What can hang from each mark:
panu: govo zodo
govo: panu
zodup: zodo
zodo: pake panu zodup
divasib: pake
pake: divasib gosor zodo
gosor: pake roza

Every row comes from one small tree of marks. The marks that hang from a mark follow it in brackets, in alphabetical order. Every link used is in the known rows. Which tree was each row made from?
Known rows:
gosor{pake{divasib zodo{panu zodup}} roza}: -0.429  1.581  -0.526  -1.069  -3.346  1.908  0.707  3.598  -3.241  0.748  0.186  5.696  0.709  1.852  0.144  2.011  3.555  -1.038  -2.776  -0.592  2.051
govo{panu{zodo{pake{divasib gosor} zodup}}}: 0.771  0.549  0.197  -2.359  2.661  -0.537  1.374  3.658  -1.680  -0.854  2.414  0.665  3.269  2.068  -0.860  -0.948  4.018  0.532  -5.560  1.464  0.882
pake{gosor{roza} zodo{zodup}}: -1.514  -0.851  -0.964  0.370  0.016  1.118  2.027  1.851  -2.737  -0.540  1.813  2.882  -0.346  2.819  -0.106  1.818  0.493  0.414  -0.549  0.594  4.084
pake{zodo}: 0.039  3.014  -1.200  0.490  2.076  0.040  1.846  -0.294  -3.748  1.878  3.346  -1.636  0.046  2.606  2.576  2.654  -2.725  -1.671  -2.010  1.784  0.795
pake{divasib zodo{panu}}: 1.737  3.573  -3.153  -0.274  0.908  0.593  1.597  1.717  -3.135  1.861  2.615  0.331  0.078  0.333  1.756  1.331  0.172  -1.201  -5.129  0.707  -0.958
pake{divasib gosor{roza} zodo{zodup}}: -0.924  1.638  -3.046  -0.501  0.160  2.935  1.167  2.165  -2.112  -1.446  2.187  4.350  0.162  2.850  -0.450  1.651  1.411  2.888  -2.367  0.685  3.531
zodo{pake{divasib gosor} panu{govo} zodup}: 2.047  -2.076  -0.108  0.976  -0.272  -0.832  0.296  4.472  2.018  -0.099  2.278  3.455  -0.329  -2.203  -3.615  -0.499  5.123  -1.872  -3.563  2.133  -1.516
zodup{zodo{panu}}: 1.693  -0.536  1.899  1.271  1.975  -3.640  1.380  1.929  -3.670  4.473  2.090  -0.346  -0.769  1.368  1.877  -1.504  -1.401  -4.396  -0.925  0.020  -1.258
zodup{zodo}: 0.608  1.359  1.888  1.457  3.133  -2.552  0.820  0.373  -3.736  3.768  3.136  -0.533  -0.526  3.689  2.348  -0.446  -3.430  -2.519  0.499  1.478  -0.070
zodup{zodo{pake{divasib gosor{roza}} panu{govo}}}: 0.399  -2.404  -0.620  0.592  -2.104  1.315  -0.930  4.532  0.266  0.575  2.711  3.978  -2.290  -0.312  -2.365  -3.407  3.562  1.236  -0.033  -0.339  -1.078
gosor{pake{divasib zodo{panu{govo}}}}: 2.050  2.849  -2.353  -1.021  -0.959  2.610  -0.052  0.775  -1.175  1.087  1.432  -0.026  -0.387  1.856  0.147  0.977  1.015  -0.312  -3.229  0.233  -1.530
pake{divasib gosor zodo}: 0.544  3.470  -3.691  -0.203  2.623  2.859  1.502  0.913  -1.321  -0.428  4.188  0.100  0.143  2.195  1.597  1.510  -1.082  3.583  -4.871  1.557  1.712
zodo{pake{divasib} panu{govo}}: 2.349  1.331  -1.296  1.067  -0.634  -0.777  0.072  3.130  -0.394  2.461  3.351  1.212  -0.720  -1.782  -1.444  0.188  3.249  -3.427  -2.403  2.740  -3.888
divasib{pake{gosor zodo{zodup}}}: 2.196  -0.280  0.970  -0.228  1.300  1.266  1.183  1.861  -0.224  -0.620  1.568  1.210  0.100  1.950  -0.234  3.334  0.246  -0.290  -2.144  2.430  3.766
panu{govo zodo}: 2.620  2.546  -2.386  -0.106  3.801  -1.372  1.420  -2.266  -3.241  2.167  0.714  -6.095  -0.289  4.363  -1.130  0.999  -2.896  -3.667  1.497  3.347  -1.702
gosor{pake{divasib zodo{panu{govo}}} roza}: 0.682  2.189  -3.108  -1.059  -3.354  3.891  -0.222  1.504  -2.578  1.034  0.822  1.761  -1.374  2.699  -0.100  0.887  2.338  0.189  -0.902  -0.083  -0.604
divasib{pake}: 3.218  2.011  1.061  0.945  1.175  -1.072  0.844  0.850  -3.301  4.154  2.773  -1.342  -0.961  2.405  1.675  3.826  -0.444  -3.958  0.153  4.519  -0.050
pake{divasib gosor zodo{panu zodup}}: 1.463  0.440  -2.018  -0.321  1.476  0.531  1.967  3.210  -0.565  -0.628  1.762  2.952  0.617  -0.153  -0.399  0.608  2.151  0.386  -6.220  0.151  1.486

Write each row's tree:
-0.722  -0.030  -0.619  -2.419  -0.018  0.411  1.139  4.416  -3.154  -0.901  1.848  2.558  2.332  2.839  -1.049  -0.960  5.369  1.252  -3.279  0.817  1.617 : govo{panu{zodo{pake{divasib gosor{roza}} zodup}}}
-1.442  1.005  -1.366  1.204  -1.571  2.017  0.738  4.185  -1.845  1.001  4.769  4.394  -0.535  0.120  0.096  1.216  3.434  1.901  -1.625  2.537  1.020 : zodo{pake{divasib gosor{roza}}}
2.969  -1.175  -0.517  -0.384  -0.128  1.220  1.776  2.687  -1.181  1.252  1.874  -0.858  -1.341  -0.357  1.041  1.829  1.134  -0.952  -3.582  1.324  1.493 : divasib{pake{gosor zodo{panu}}}
1.046  -1.404  1.057  1.156  -0.140  -1.451  1.097  6.125  0.656  0.712  3.012  5.215  0.819  -2.936  -1.755  0.365  5.267  -1.966  -5.498  1.864  0.003 : zodo{pake{divasib gosor} panu zodup}
1.800  -1.626  0.161  0.843  0.609  0.283  -0.603  3.942  1.810  0.578  3.349  2.234  -1.041  -1.239  -2.028  -3.313  2.135  0.786  -2.479  0.418  -2.053 : zodup{zodo{pake{divasib gosor} panu{govo}}}
0.534  2.339  -2.282  -0.203  2.616  1.646  1.407  1.600  -0.523  -1.357  2.656  2.708  1.133  2.083  -0.071  1.741  0.026  2.324  -4.742  1.279  2.592 : pake{divasib gosor zodo{zodup}}
0.434  -0.107  -2.311  -0.994  -0.133  1.944  0.212  2.648  -0.083  -1.723  0.681  2.331  0.251  1.824  -5.014  0.393  3.055  0.923  0.695  2.754  1.114 : panu{govo zodo{pake{divasib gosor{roza}} zodup}}
1.960  2.468  -1.017  -0.734  2.125  -0.581  0.155  1.297  -0.079  -0.266  1.237  0.575  1.678  1.585  -4.033  1.407  0.887  -2.335  -0.732  3.809  -1.014 : panu{govo zodo{pake{divasib} zodup}}
1.301  0.167  1.139  0.058  1.902  -2.250  0.946  0.825  -0.900  0.539  0.682  -1.240  1.263  1.620  -3.709  1.656  0.065  -4.842  0.903  3.538  -0.509 : panu{govo zodo{pake zodup}}
-0.760  -1.901  0.478  0.679  -2.084  0.773  0.328  5.926  -1.256  1.392  3.388  5.667  -1.023  -1.204  -0.330  -2.576  3.509  1.436  -1.815  -0.429  0.400 : zodup{zodo{pake{divasib gosor{roza}} panu}}
0.804  -2.639  -1.110  0.796  -2.739  0.222  -0.013  5.314  0.429  -0.172  1.646  5.376  -1.308  -1.550  -4.017  -0.426  6.540  -1.452  -1.193  1.321  -0.626 : zodo{pake{divasib gosor{roza}} panu{govo} zodup}
0.701  -3.178  -2.246  0.051  -1.311  0.575  1.090  2.037  -1.329  -0.634  -0.128  1.409  -2.036  1.285  -2.401  -0.195  2.414  -1.764  -0.236  -0.849  1.487 : pake{gosor{roza} zodo{panu{govo} zodup}}
-0.940  0.422  -1.149  -0.979  -0.070  1.181  1.486  3.896  -1.504  -0.851  1.451  3.876  1.499  1.115  -2.844  1.288  3.146  1.038  -1.291  2.686  2.570 : panu{zodo{pake{divasib gosor{roza}} zodup}}
2.011  0.882  -0.392  -0.342  1.162  2.388  1.520  1.154  -1.190  0.589  2.982  -1.057  -0.960  2.082  1.421  3.125  -0.969  1.088  -2.408  2.654  2.828 : divasib{pake{gosor zodo}}
0.692  1.066  -0.414  -0.797  2.428  0.224  1.677  3.203  -0.008  -0.918  2.214  2.054  2.389  0.322  -2.701  1.253  1.856  0.441  -3.531  3.257  1.675 : panu{zodo{pake{divasib gosor} zodup}}
1.096  -1.636  0.522  -0.208  2.280  -1.039  1.355  1.421  0.741  -0.963  1.017  -1.189  0.828  1.139  -4.305  0.544  0.841  -2.109  -0.043  3.147  0.813 : panu{govo zodo{pake{gosor} zodup}}
-0.489  3.670  -0.824  0.169  -1.831  1.913  0.225  1.831  -4.514  3.126  2.508  2.977  -0.347  4.108  2.075  2.889  1.665  -0.142  0.025  2.296  0.463 : gosor{pake{divasib} roza}
1.220  -0.457  -0.995  -0.164  2.225  0.359  1.607  0.771  -0.074  -0.028  2.300  -3.610  -0.091  1.304  -2.473  0.285  -0.316  -0.685  -0.153  3.296  -0.315 : panu{govo zodo{pake{gosor}}}
